Every row comes from one small tree of marks. Brackets hold a mark, then the marks that hang from it, in alphabetical order. Every link used is in the known rows. Which tree was each row made from?
Known rows
(peku bepun fonop nibep zukized): -10.2; 12.0; 18.9; -21.6; 53.8; -36.5; 2.4; 5.1; 2.3; -11.9; 3.4; -2.2; -0.9; -16.3; -33.6; 9.5; 37.8
(sanu (peku lenidir)): 23.8; -1.1; 14.7; 1.7; -16.6; -7.0; -5.0; 9.5; -5.0; -5.1; 5.8; -7.9; -2.7; -1.0; -2.2; 3.5; -0.9
(sanu (peku nibep zukized)): 19.2; -0.2; 25.5; -17.0; -11.3; -14.0; -9.7; 13.9; 0.6; -12.8; 4.0; -11.3; -4.0; -5.5; -17.6; 3.9; 6.2
(peku lenidir): -3.4; -1.0; 8.0; -3.7; 6.9; -1.0; -1.9; -0.6; -7.7; 0.7; 4.3; 1.0; 1.7; -0.5; 2.7; 1.7; 6.0
(leli (peku bepun lenidir (logipa nepes) nibep)): -12.7; 3.4; 20.7; -22.1; 27.4; -22.1; -1.3; 8.6; -5.6; -3.0; 2.2; 1.7; -1.3; -4.4; -30.6; 6.7; 20.7
(logipa nepes (peku bepun fonop lenidir nibep zukized)): -17.3; 1.1; -9.4; -31.8; 62.8; -9.0; 9.6; -11.4; -2.1; -7.3; 17.8; 2.7; -16.1; -14.4; -30.9; 12.1; 31.2
(zukized (peku fonop nibep)): 12.2; 2.1; 3.0; -25.0; 23.3; -5.7; 5.6; -5.0; 7.7; 8.2; -13.5; 0.0; -2.4; -9.0; -7.9; -3.1; 9.5
(zukized (peku bepun fonop lenidir (logipa nepes) nibep)): -0.4; 3.5; 5.7; -32.8; 46.3; -15.2; 10.2; -7.0; 1.1; 8.5; -5.7; 7.4; -5.9; -16.1; -16.9; 1.3; 29.4
(sanu peku): 26.2; -0.4; 8.9; 4.3; -21.8; -6.3; -3.6; 9.9; 0.3; -5.6; 2.9; -8.6; -4.0; -0.6; -4.6; 2.3; -5.3
(zukized (peku bepun lenidir logipa)): 2.3; 1.1; 9.4; -23.0; 20.1; -9.3; 4.8; -4.0; -3.1; 11.6; -6.8; 4.7; -1.1; -6.2; 4.7; 0.4; 10.3
(sanu (peku fonop)): 22.0; 2.2; 3.7; 9.8; -4.0; -13.3; 3.9; 8.0; 1.2; -3.9; 0.5; -5.4; -5.6; -6.0; -6.8; 2.9; 6.4
(logipa nepes (peku bepun fonop lenidir zukized)): -18.6; 0.4; -19.0; -18.3; 53.9; -5.5; 13.4; -12.4; -4.3; -4.3; 18.9; 4.4; -15.8; -10.7; -20.7; 12.0; 27.8
(sanu (peku fonop logipa nibep zukized)): 1.3; 0.0; 23.5; -15.8; 14.9; -23.6; 1.8; 11.0; -1.3; -6.5; -1.9; -0.8; -8.2; -15.5; -14.1; 3.1; 25.6
(leli (peku lenidir zukized)): -11.9; 0.2; 21.2; -10.9; 1.4; -13.8; -5.8; 12.0; -8.7; -3.7; 0.6; -4.4; 3.9; 5.1; -13.0; 4.8; 9.9
(sanu (peku fonop lenidir nibep)): 20.9; 2.2; 18.9; -6.6; 10.1; -17.5; -1.2; 8.5; -1.9; -6.7; 2.4; -6.4; -4.6; -10.1; -14.9; 4.3; 13.8
(peku bepun fonop lenidir (logipa nepes) nibep zukized): -33.5; 6.2; 19.7; -33.7; 72.4; -34.7; 8.6; 0.0; -7.9; -7.4; 9.2; 11.2; -7.3; -24.8; -35.1; 9.6; 61.2
(nibep (peku logipa)): -2.2; -0.9; 10.0; -13.1; 12.6; -3.0; -4.4; 1.5; -7.7; 4.9; -6.0; 6.1; -6.4; -6.7; -6.2; 0.9; 4.7
(logipa (peku fonop lenidir)): -13.0; -3.0; -11.1; -7.7; 43.7; -0.1; 12.1; -12.2; -4.9; 5.8; 3.8; 5.0; -10.9; -6.8; 8.2; 5.7; 7.8
(nibep (peku bepun fonop lenidir (logipa nepes) zukized)): -13.3; 5.2; 11.2; -18.8; 45.2; -21.0; 1.5; 1.3; -12.7; -1.4; 5.0; 8.3; -8.5; -15.5; -26.7; 8.8; 36.4

Write each row's tree
-8.7; 1.5; -16.3; -24.2; 62.1; -4.9; 11.9; -14.2; -0.1; -3.6; 15.7; 3.8; -16.3; -13.4; -27.6; 10.6; 23.1 -> (logipa nepes (peku bepun fonop lenidir nibep))
-19.8; 7.9; -0.3; 2.9; 51.1; -29.3; 16.8; -1.5; -2.0; 4.4; -3.1; 12.4; -4.8; -16.2; -6.2; 5.2; 32.7 -> (peku bepun fonop logipa)
-2.8; 3.1; 14.3; -13.5; 27.2; -12.3; -4.4; 2.7; -11.5; -1.3; 0.1; 1.6; -3.8; -8.7; -16.1; 5.6; 20.9 -> (nibep (peku fonop lenidir zukized))
1.3; 3.1; 13.2; -5.7; 19.8; -27.0; 6.1; 8.8; -7.4; -7.5; 10.4; 0.9; -8.8; -14.2; -18.8; 8.9; 34.1 -> (sanu (peku bepun fonop lenidir (logipa nepes) zukized))
-5.8; 4.0; -5.2; -18.1; 57.8; -13.7; 9.8; -9.2; 3.2; -0.8; 3.6; 0.7; -11.5; -11.5; -11.5; 9.0; 10.3 -> (logipa (peku bepun fonop nibep))
-12.2; -1.6; -19.3; -21.0; 31.5; 2.3; 7.2; -9.9; 0.3; -6.4; 18.5; 0.6; -15.3; -4.9; -20.4; 10.2; 11.7 -> (logipa nepes (peku bepun zukized))
-20.6; -4.4; -11.3; -32.6; 53.2; 1.8; 9.3; -13.1; -2.6; -4.4; 14.2; 4.7; -17.0; -13.1; -23.2; 7.7; 27.6 -> (logipa nepes (peku fonop lenidir nibep zukized))
-21.4; -3.3; -4.0; -15.3; 44.9; -4.0; 9.8; -9.4; -6.9; 1.9; 6.0; 3.9; -10.6; -7.9; 5.0; 7.0; 15.9 -> (logipa (peku fonop lenidir zukized))
5.3; 5.4; 25.3; -15.1; 24.5; -34.4; 2.1; 12.7; -0.8; -9.6; 1.8; -2.7; -7.3; -16.8; -22.0; 7.6; 29.1 -> (sanu (peku bepun fonop logipa nibep zukized))
-19.1; 3.2; 24.1; -26.4; 46.7; -22.1; 0.1; 2.2; -6.1; -7.1; 2.3; 1.6; -0.6; -15.1; -19.8; 4.9; 39.1 -> (peku fonop lenidir nibep zukized)
-14.7; 2.9; -4.5; -7.5; 25.6; -12.6; 8.5; -2.0; -1.7; -0.3; 6.9; 9.5; -6.7; -9.7; -15.3; 4.6; 22.2 -> (peku bepun (logipa nepes))
2.3; -3.0; 11.6; -35.0; 14.2; -1.4; 2.1; -4.0; 4.0; 11.1; -14.6; 4.2; -3.6; -8.4; 0.5; -5.1; 6.0 -> (zukized (peku logipa nibep))
-40.8; -2.7; 3.5; -15.3; 44.8; -14.1; 13.8; -3.7; -11.8; 1.5; 5.3; 16.2; -8.2; -17.6; -9.6; 3.0; 51.5 -> (peku fonop lenidir (logipa nepes) zukized)
-20.7; 3.9; 35.8; -28.2; 28.8; -30.9; -5.3; 13.8; -8.7; -5.4; -0.2; -0.6; 1.9; -4.8; -24.8; 8.0; 24.7 -> (leli (peku bepun lenidir logipa nibep zukized))
-25.6; -1.2; -14.5; -0.6; 36.4; -7.3; 18.9; -7.1; -1.2; 6.5; -1.9; 16.7; -10.4; -15.5; -7.8; -0.8; 33.8 -> (peku fonop (logipa nepes))
-13.2; -1.5; -4.2; -37.2; 45.4; -2.1; 2.2; -9.5; -2.9; -9.2; 20.4; -0.4; -14.4; -9.1; -28.5; 11.5; 19.5 -> (logipa nepes (peku bepun lenidir nibep zukized))
-1.1; 3.0; 9.4; -16.6; 27.0; -9.9; -3.8; 0.3; -11.6; 0.7; 5.4; 6.1; -7.2; -9.0; -21.1; 6.7; 16.7 -> (nibep (peku bepun lenidir (logipa nepes)))
0.2; 4.5; 13.8; -31.1; 46.4; -19.9; 8.5; -4.8; 0.1; 10.1; -10.3; 6.2; -3.0; -15.4; -7.8; 1.1; 25.4 -> (zukized (peku bepun fonop lenidir logipa nibep))
-7.0; 6.3; 32.6; -23.8; 20.4; -28.2; -9.4; 14.7; -6.0; -9.9; 3.3; -8.0; 4.6; 0.0; -31.0; 9.3; 16.7 -> (leli (peku bepun lenidir nibep zukized))
-22.0; 7.1; 25.0; -20.0; 41.5; -37.2; 3.6; 12.4; -2.5; -4.2; -5.6; 1.8; -0.9; -9.7; -29.4; 7.3; 31.9 -> (leli (peku bepun fonop logipa nibep zukized))
-10.3; 6.8; 13.5; -14.5; 41.1; -25.0; 1.2; 4.1; -8.4; -0.3; -2.6; 6.4; -6.6; -14.3; -19.7; 7.3; 27.8 -> (nibep (peku bepun fonop logipa zukized))
-16.2; -5.1; 10.8; -34.4; 36.5; -0.7; -1.5; -6.4; -5.6; -2.9; 7.3; -0.9; -9.3; -6.4; -2.6; 6.7; 7.7 -> (logipa (peku lenidir nibep zukized))
-26.6; 0.3; 19.0; -21.4; 57.3; -20.1; 9.1; -3.1; -7.2; 4.7; -5.7; 13.7; -4.9; -20.4; -6.3; 0.9; 39.1 -> (peku fonop lenidir logipa nibep)
1.9; 4.2; 0.0; -30.3; 41.4; -14.6; 11.6; -6.6; 6.5; 8.1; -8.6; 6.7; -7.2; -15.8; -18.7; 0.1; 25.0 -> (zukized (peku bepun fonop (logipa nepes) nibep))
-23.9; -0.1; -0.8; -20.1; 49.8; -12.3; 13.5; -5.7; 2.1; 2.0; -3.5; 14.3; -11.0; -20.8; -22.0; -0.5; 38.6 -> (peku fonop (logipa nepes) nibep)
